In the rows, zero is written as 128.
Known rows, with every step that occurs:
C, V, B, Q: [160 122 100 140 156 121 143 164  88 114  99 134 148 125 145 159 134 116
 157 165 148 149 123 125 105 155 101 154 104 131 175 129 123 112 152 166
 152 176  88  74 120 203 120 167 131]
Y, S, L, H: [156 119 136 123 190  89 134 160  70  76 140 100 117 126 152 141 182 170
 127 160 110 172 179  95 100 138 106 110 110  97 146 141 154 129 104 132
 181 176  85 129 115 151 115 140 116]
K, D, M: [146 140 111 138 131 135 118 189  77 152 116 142 136 147 167 126 148  99
 154 168 153 142 166 131 125 121 116 138  82 157 171 148 120 115 162 122
 154 193 121 131 152 160 126 125 145]
Z, B: [149 100 132 125 177 131 130 140  69 133 134 179 142  95 121 165 148 121
 160 154 139 167 158 117 160 150 124 159 103 111 182 148 108 101 131 145
 171 185  84  94 100 147 114 169 160]
W, H: [141 126 121 160 167 126 111 182 101 133 131 168 110 108 149 118 170 128
 134 170 141 152 168  95 120 143 165 155  96 132 159 139 129  77 131 125
 160 189  65 135 126 162 105 174 128]
H, L, S, F, B, Z, R: [162 119 127 103 139  99 148 176  93  80 117 127 153  70 101 150 167 153
 147 120 157 149 188 106 111 136 103 204 108  89 142 155  78  98 124 144
 160 178  89  69  71 156 116 168 112]
M, D, B: [124 137 111 132 147 121 128 149  89 133 170 160 143 139 141 130 150 124
 151 153 132 160 160 137 134 143 103 131  54 141 180 157 116  88 163 129
 145 170 105  76 132 134 120 169 145]
Q, C: [142 137 142 117 161 108 151 150  82 143 121 149 123 109 154 134 165 141
 133 168 134 145 178 112 103 115 164 152  82 142 178 152  97 110 132 128
 172 166  72 154 128 164 137 171 132]
Q, B: [149 135 125 138 157  95 137 124  78 149 129 160 113 121 139 143 135 146
 155 146 126 155 163 115 141 137 145 151  85 129 162 148  98 102 128 108
 174 154  73  87 125 150 135 191 113]
W, H, L, S: [165 129 140 133 160 134 132 188  94 128 128 121 101 129 132 149 172 157
 122 170 119 181 189 109 114 127 112 138 112 101 138 135 129  79 124 117
 169 184  80 100 115 158 118 144  82]
M, D, K: [100 152 134 156 155 114 122 153  87 148 147 151 155 138 150 122 159 112
 116 148 143 153 181 112 127 165 110 157  62 163 198 149 147 120 175 127
 146 151  76 109 144 152 128 152 128]
L, H, Z, B, V: [185 127 135 113 140 136 108 180  76 102 131 154 157  88 124 140 138 157
 144 129 146 147 162 134 127 141  92 175  90  78 190 131 100 117 136 122
 132 182  61  65  89 175  92 153 145]
K, D, B: [140 128  99 118 146 137 120 165  83 134 175 157 133 146 137 137 147 114
 169 153 139 147 159 154 141 135 103 127  64 129 170 155 125  94 156 122
 140 178 121 118 137 130 116 139 162]
W, H, L: [164 139 135 151 174 144 109 167 106 129 132 140 105 117 152 139 168 130
 117 163 124 190 178  88 110 150 134 170 100 133 138 145 132  76 131 118
 154 195  61 111 118 165 100 167 102]
Y, S, L, H, Z, R, A: [164 105 161  92 169 130 127 168  50  99 130 129 151  73 156 145 169 158
 107 131 137 194 183  90 132 144 107 156 124  93 132 164 112 125 144 155
 175 201  82  73  98 128  86 142  96]
R, Z: [148 117 132 130 176 116 117 146  73 131 120 155 129 114 156 125 165 127
 150 158 144 147 161  98 138 146 108 192  93 116 117 153 107 109 135 143
 170 181  89 107 113 161  84 158  96]
K, D, B, Q, C, V: [170 152 102 111 127 141 150 196  84 115 129 142 145 117 167 152 155 126
 159 169 150 152 139 143  90 109 143 140  69 130 184 132 112 126 169 132
 149 162  90 126 140 181 133 164 150]
H, L, S, F, B, Q, C: [183 133 137 103 153  86 160 160  98 103 112 113 147  98 138 169 168 160
 112 160 126 164 180 119  90 100 134 166  86 118 177 149 107  78 138 148
 185 159  72 122 111 150 150 180 110]
S, L: [131 123 142 148 192  90 119 120  86 110 115 125 120 112 162 144 165 150
 141 171 128 174 170  81 104 141 109 152 112 137 137 149 136 119 118 127
 163 169  76 130 118 143 127 160 119]
S, L, H, Z, B, V: [186 125 141 115 150 123 103 169  82  85 127 139 154  79 135 147 147 166
 139 132 138 164 168 121 116 136  83 170  95  79 177 129 106 117 127 120
 133 178  59  69  91 165  93 155 140]
L, H, Z, R, A: [161 108 150  91 156 142 122 179  53 114 131 152 165  62 142 143 157 149
 123 135 135 163 177  93 154 153 121 175 119 103 141 169 102 116 156 157
 164 202  81  71  90 142  79 137 109]
Z, R: [124 116 140 108 149 125 146 179  72 121 129 162 146  85 118 132 167 133
 149 155 152 139 173 113 129 160 140 169 117 132 163 161  97 111 143 138
 162 191  89 112  95 165 114 173 142]
L, H, Z, B, V, C: [167 111 117 118 150 132 141 185  80 108 136 162 176  97 149 146 143 135
 149 128 131 132 206 121 105 130 110 136 104  76 217 147 100 120 136 143
 127 169  64  80 107 196 107 154 167]
H, Z, R: [141 127 146 101 139 148 131 185  74 118 128 155 158  84 120 130 155 141
 144 141 147 148 183 115 130 163 118 192 123 107 148 166  97 103 148 134
 149 181  83  88  86 166  99 156 107]
S, L, H, Z, R: [157 123 143  92 148 131 125 197  78  70 138 127 159  67 125 139 176 166
 137 141 118 156 198 102 123 162 109 168 128  97 135 160 111 102 128 134
 154 180  82  96  82 164  89 145 107]
W, H, L, S, F: [146 138 130 150 189  97 143 150  84 115 138 112 129 108 144 157 176 175
 112 158 117 166 191  90 124  86 101 152 111  79 140 161 133  93 104 117
 165 163  78 111 112 139 131 159  95]
Y, S, F, B, Z, R: [148 117 124 110 144  92 153 165  81  90 118 141 153  81 110 131 164 138
 147 115 181 143 173 111 104 139 122 199  99  93 159 158  82 114 126 150
 165 181  88  84  81 152 119 183 128]
R, Z, B: [164  92 133 117 180 131 119 142  67 122 133 179 143  84 133 161 163 118
 158 146 141 171 161 112 171 148 109 183  97  98 148 148  92  93 129 156
 179 190  90  82  99 147  83 171 134]
V, B, D, K: [ 98 142 118 164 146 106 104 156  83 135 137 131 159 126 130 143 141  97
 120 124 154 158 176 127 122 166  85 149  76 152 208 132 133 105 163 134
 131 158  88 110 152 179 130 142 136]
F, S, L: [153 113 145 146 189  85 133 143  86 115 124 133 105 107 158 144 166 132
 135 165 134 174 180  86  90 139 106 168 129 127 133 134 153 120 123 144
 167 160  86 135 110 140 135 161 125]
V, C, Q, B: [171 135 107 135 148 103 167 154  80 151 120 164 143 113 169 157 146 124
 161 167 103 151 170 113 124 130 162 145 104 126 174 160 110 103 151 137
 176 142  80  78 148 184 148 201 123]
L, S, F, B, V: [163 132 118 140 146  69 142 166  81 115 118 136 151 113 128 139 136 157
 142 137 168 123 169 126 103 109  98 188  98  89 188 132 109 132 128 133
 142 165  75  84  96 159 143 179 137]
Q, B, F: [142 152 132 150 172 105 144 123  94 141 122 150 128 114 126 156 132 147
 152 133 143 136 146 123 125 106 129 167  63 116 162 152  84  89 122 102
 161 150  58  87 125 160 123 179 128]
A, R, Z, B: [163  95 133 112 166 131 108 160  66 118 116 171 139  73 126 143 180 122
 164 134 147 168 166 110 161 163 125 177 106 105 146 155  70  88 127 157
 187 206 108  94  81 155  87 184 136]
D, B: [112 125 120 134 167 126 122 146  68 129 149 150 142 137 132 132 141 125
 165 153 122 151 167 133 138 135 103 142  81 111 173 153 122  94 160 131
 150 179 104 105 126 139 112 160 156]
R, Z, B, Q, C: [175 112 146  92 154 117 137 156  88 111 113 155 148  72 145 157 177 138
 127 161 136 165 156 124 118 120 148 162  69 128 176 147  83  71 146 151
 188 177  69 124 119 158 108 183 134]
H, Z, B, Q: [174 112 140 111 154 146 109 151  84 109 112 155 169  92 122 161 141 136
 142 155 141 172 135 127 136 160  98 176  95 105 175 151 120  71 164 148
 165 177  69  75  95 152 101 155 124]
Z, B, V: [159 120 137 128 148 122 121 159  75 129 121 170 146  95 128 140 138 138
 149 141 167 147 148 133 122 136 108 172  86 108 202 130  94 123 140 123
 140 188  64  81 101 169 113 177 169]
Y, S, F, B, Z, R, A: [154 101 139 109 164  98 144 142  58 114 115 148 158  69 141 142 157 136
 122 113 180 168 164  91 129 127 122 194 100  96 150 166  84 128 143 167
 175 199  85  66  91 122 109 171 121]
S, F, H, Z, B, Q, C, V: [184 144 122 117 149 130 157 186  82  86 119 136 169  69 162 166 151 138
 144 157 140 160 151 114  98 102 136 181 103  83 184 143 116 129 147 145
 165 158  57 106 112 179 125 189 141]
C, V, B: [150 124  86 156 169 121 156 161  75 135 118 146 126 136 151 160 128 104
 173 153 143 146 152 117 123 148 104 155 120 119 167 126 110 148 123 164
 142 173 102  68 122 210 122 169 132]
Y, S, F, H, Z, R: [149 125 145 102 150 127 155 192  73  94 147 135 159  80 123 126 162 140
 128 129 153 153 188 115 114 142 110 187 133  72 155 174 117 117 131 137
 169 186  77  96  90 150 107 181 116]

Rows:
[143 124 137 141 188 135 137 136  87 127 126 165 152  93 111 174 142 127
 157 139 155 146 141 124 140 117 112 175  78 102 178 151  91  89 126 131
 159 176  66  92 104 158 107 161 167] : Z, B, F
[122 154 121 147 164 127 136 142 103 127 155 150 152 128 127 144 144 130
 149 139 148 142 143 141 120 111  96 152  39 127 177 158  99  79 151 119
 138 163  83  78 131 147 110 160 155] : M, D, B, F
[169 129 142 128 189 136 119 146  93  83 132 134 161  77 119 182 151 156
 145 130 125 163 164 113 133 117  86 172  87  74 154 150 104  83 112 129
 153 165  60  80  94 155  86 139 136] : S, L, H, Z, B, F
[136 101 151 105 166 128 135 157  52 140 121 168 152  71 145 143 158 131
 127 146 155 164 162  92 150 149 139 171 115 134 153 167  95 123 159 158
 171 209  86  89 102 136 101 162 134] : Z, R, A
[153 130 139 149 179 116 153 167  89 144 129 157 119 117 126 143 141 112
 143 145 161 130 157 119  97 119 112 195 103 109 156 135 131 107 137 143
 158 160  82 121 107 163 126 153 146] : B, F, S
[132 122 135 106 136 121 132 171  87 102 111 152 145  73 113 118 166 140
 158 136 169 133 163 108 110 155 127 188  94 121 151 155  77 107 137 131
 152 187  81  98  88 172 100 161 134] : B, Z, R
[141 128 129 138 125 126  92 177  67 125 106 147 162  95 148 146 148  99
 140 141 160 178 159 124 138 125  96 156  77 135 176 137  89  83 166 133
 161 200 109  90 140 167 110 151 137] : R, Z, B, D, M
[157 128 109 138 161 128 167 181  78 146 112 159 166 117 179 149 160 104
 160 192 115 137 166 101 104 139 147 158 126 130 175 166 141 121 167 167
 163 160  88 110 142 204 140 167 141] : V, C, Q
[156 145  96 142 124 107 136 171  93 125 130 137 136 107 146 162 138 112
 144 140 171 164 144 129  96 138 117 139  83 150 191 121  89 119 129 136
 132 163  93  92 139 211 146 167 126] : Q, C, V, B, D
[195 143 138 119 151 120 164 189  97 113 126 106 119 115 125 174 154 152
 141 164 108 170 165 127 109 113  99 159 111  87 139 141 124  90 132 119
 189 168  74  69 122 166 130 167  92] : C, Q, B, F, H, L, S
[184 121 147  89 149 109 156 173  94  89 126 128 161  63 131 168 170 162
 118 156 124 161 175 129 111  94 128 154  91  84 189 154 105  73 134 143
 190 162  61 119 109 142 129 178 130] : L, S, F, H, Z, B, Q, C
[160 118 128 120 128 119  86 167  81 112 130 159 149  67 120 147 170 121
 146 125 178 180 143 121 136 169 114 161  83 132 164 144  72  75 134 134
 163 195 103  97  98 165 110 171 127] : A, R, Z, B, D
[178 117 147 152 190 117 119 160 110  96 130 142 118  74 144 164 168 133
 126 141 136 187 182  95  98 119 104 186 113  92 133 130 132  75 115 140
 157 160  65 107 103 139 105 164 127] : W, H, Z, B, F, S, L
[125 131 128 142 189  80 158 135  65 124 132 122 144 115 137 152 163 175
 134 162 129 135 177 101 134  86  96 148 112  78 155 165 129 120 109 125
 169 150  90 119 108 136 147 151 112] : L, S, F
[153 135 145 108 149 108 144 157  93 125 107 138 138 102 150 137 167 146
 123 175 138 147 155 120  89 120 158 150  72 151 185 149 105  87 152 135
 177 167  64 149 128 167 135 173 131] : B, Q, C
[167 132 147 123 166 125 153 182  96 112 131 104 118 126 116 160 153 151
 136 159 125 162 176 120 103 120  83 155 112  87 144 142 129  99 122 120
 178 181  73  94 108 160 120 144 105] : B, F, H, L, S
[183 139 141 128 175 123 116 175  92  80 135 111 140  98 140 148 155 162
 133 138 111 155 188  99 102 132  80 179 113  74 124 144 144 103 119 132
 148 151  71 101  95 160  93 118  94] : B, F, S, L, H, Z
[176 139  92 125 128 135 157 206  87 138 135 158 171 122 179 141 156 104
 164 175 133 129 160 140  93 123 126 144  93 126 195 154 130 119 179 149
 132 165  98  98 154 199 135 163 168] : K, D, B, V, C, Q
[181 103 123 120 158 116 144 188  85  94 138 151 163  87 158 154 153 133
 140 127 127 149 219 112  85 125  99 140 120  72 202 135 116 121 128 153
 131 161  68  86 104 186 115 156 166] : F, S, L, H, Z, B, V, C
[162 105 155  93 167 129 117 168  59  95 128 138 161  54 153 150 167 159
 117 137 127 180 183  81 143 150 112 168 125 105 129 167 107 116 146 156
 165 198  79  76  92 133  80 140 105] : S, L, H, Z, R, A
[165 118 145  98 153 118 145 154  89 117 114 154 147  80 137 159 168 140
 127 166 136 163 155 128 111 121 156 147  74 137 199 147  93  76 148 144
 183 174  66 133 118 158 129 181 151] : Z, B, Q, C
[153 109 145 102 146 113 127 141  66 127 110 163 144  58 141 139 152 143
 135 121 160 165 157  93 143 140 139 180  87 124 144 162  64 110 151 141
 170 193  74  60 102 135  96 171 118] : Q, B, Z, R, A
[149 148 106 153 176 122 170 157  96 128 112 137 136 116 142 172 136 119
 156 140 152 131 149 128  99  97 116 166  81 115 175 133  80 121 115 145
 141 161  75  87 129 211 121 168 146] : Q, C, V, B, F
[151 125 148 153 198  90 138 140  96 110 120 128 114 102 149 154 163 135
 133 155 143 165 169  92  82 118  98 177 112 118 133 135 140 110 118 138
 162 155  76 130 111 145 129 157 133] : B, F, S, L
[176 142 113 123 138 118 158 189  83 112  99 144 147 107 160 156 147 125
 155 170 155 148 144 118  83 126 159 177  94 129 185 126 110 136 161 153
 164 162  72 115 117 193 142 185 134] : F, B, Q, C, V
[174 118 132 102 155 127 145 205  92  70 142 125 151  62 112 158 168 147
 136 120 124 148 201 117 113 147  90 179 130  84 136 147 103  92 116 157
 148 173  90  74  82 179  87 148 119] : V, B, F, S, L, H, Z, R
[179 132 121 146 164 108 180 175  92 149 128 164 130 108 146 162 142 106
 149 144 136 134 170 124  95 106 138 179 105 105 168 141 121  97 145 149
 167 137  80  93 129 180 144 182 145] : V, C, Q, B, F, S
[176 133 127 110 150 137 148 197 102 105 161 106 119 135 115 165 155 141
 146 152 126 164 176 148 111 113  71 133  91  87 148 142 128  86 131 114
 167 182  96  94 121 142 116 133 121] : K, D, B, F, H, L, S
[140 112 116 111 140 114 143 169  94 101 112 148 141  77 110 132 159 127
 161 125 163 135 169 117 116 159 113 180  99 122 156 149  65 102 123 151
 147 189  94  73  92 187  99 167 135] : V, B, Z, R
[160 148 132 137 132  92 127 145  82 143 115 154 122 116 143 122 129 158
 145 136 156 137 151 131 107 127 126 165  70 123 186 130  87 124 136  93
 142 162  57  76 122 171 129 195 132] : Q, B, V
[152 103 134 111 163  97 133 142  66 110 112 158 167  51 139 146 154 137
 133 119 170 154 165  82 140 133 127 206 100 110 147 169  80 119 145 168
 165 195  81  71  86 126 102 170 131] : S, F, B, Z, R, A
[155 108 156 103 169 126 145 163  51 116 138 143 163  68 152 139 155 138
 107 125 157 177 175  95 136 130 113 184 127  81 147 180 112 130 147 156
 179 202  76  76  98 120  96 170 111] : Y, S, F, H, Z, R, A
[189 118 137 125 174 137 142 186  87 111 147 158 138  88 110 167 144 123
 144 127 138 144 171 127 123 123  98 192 107  69 160 133 127  91 129 154
 160 161  81  91  88 160 101 140 146] : L, H, Z, B, F, S
[176 121 123 127 164  86 139 151  93  95 111 115 161 114 124 170 148 151
 129 158 137 161 154 113 110 133  94 183 105 106 163 150 138  81 147 157
 176 167  81  86  94 142 139 168 107] : H, L, S, F, B, Q
[184 129 138 121 169 120 111 177  84  84 139 115 135 104 147 141 157 161
 134 147 104 163 196  94 109 149  86 172 126  81 124 143 154 110 123 137
 153 155  80 104  93 156  97 121  87] : F, S, L, H, Z
[160 103 136 116 162 128 121 147  83 113 113 161 159  92 121 162 150 129
 147 165 145 166 126 125 135 157 117 157  92 125 187 146 120  75 159 151
 177 185  73  94 101 151 113 168 153] : Z, B, Q
[163 134 127 102 120 113 146 176  90 105 107 154 145  61 122 133 164 143
 162 139 148 143 154 115 119 148 146 191  90 122 146 155  69  96 146 127
 167 169  81  69 104 177 112 189 121] : C, Q, B, Z, R
[161 126 128 141 181 102 133 154 103 106 151 129 115 112 148 159 164 126
 143 147 143 166 170 120  90 111  87 156  90 119 137 135 141  98 127 132
 149 156  98 130 124 127 126 147 150] : K, D, B, F, S, L
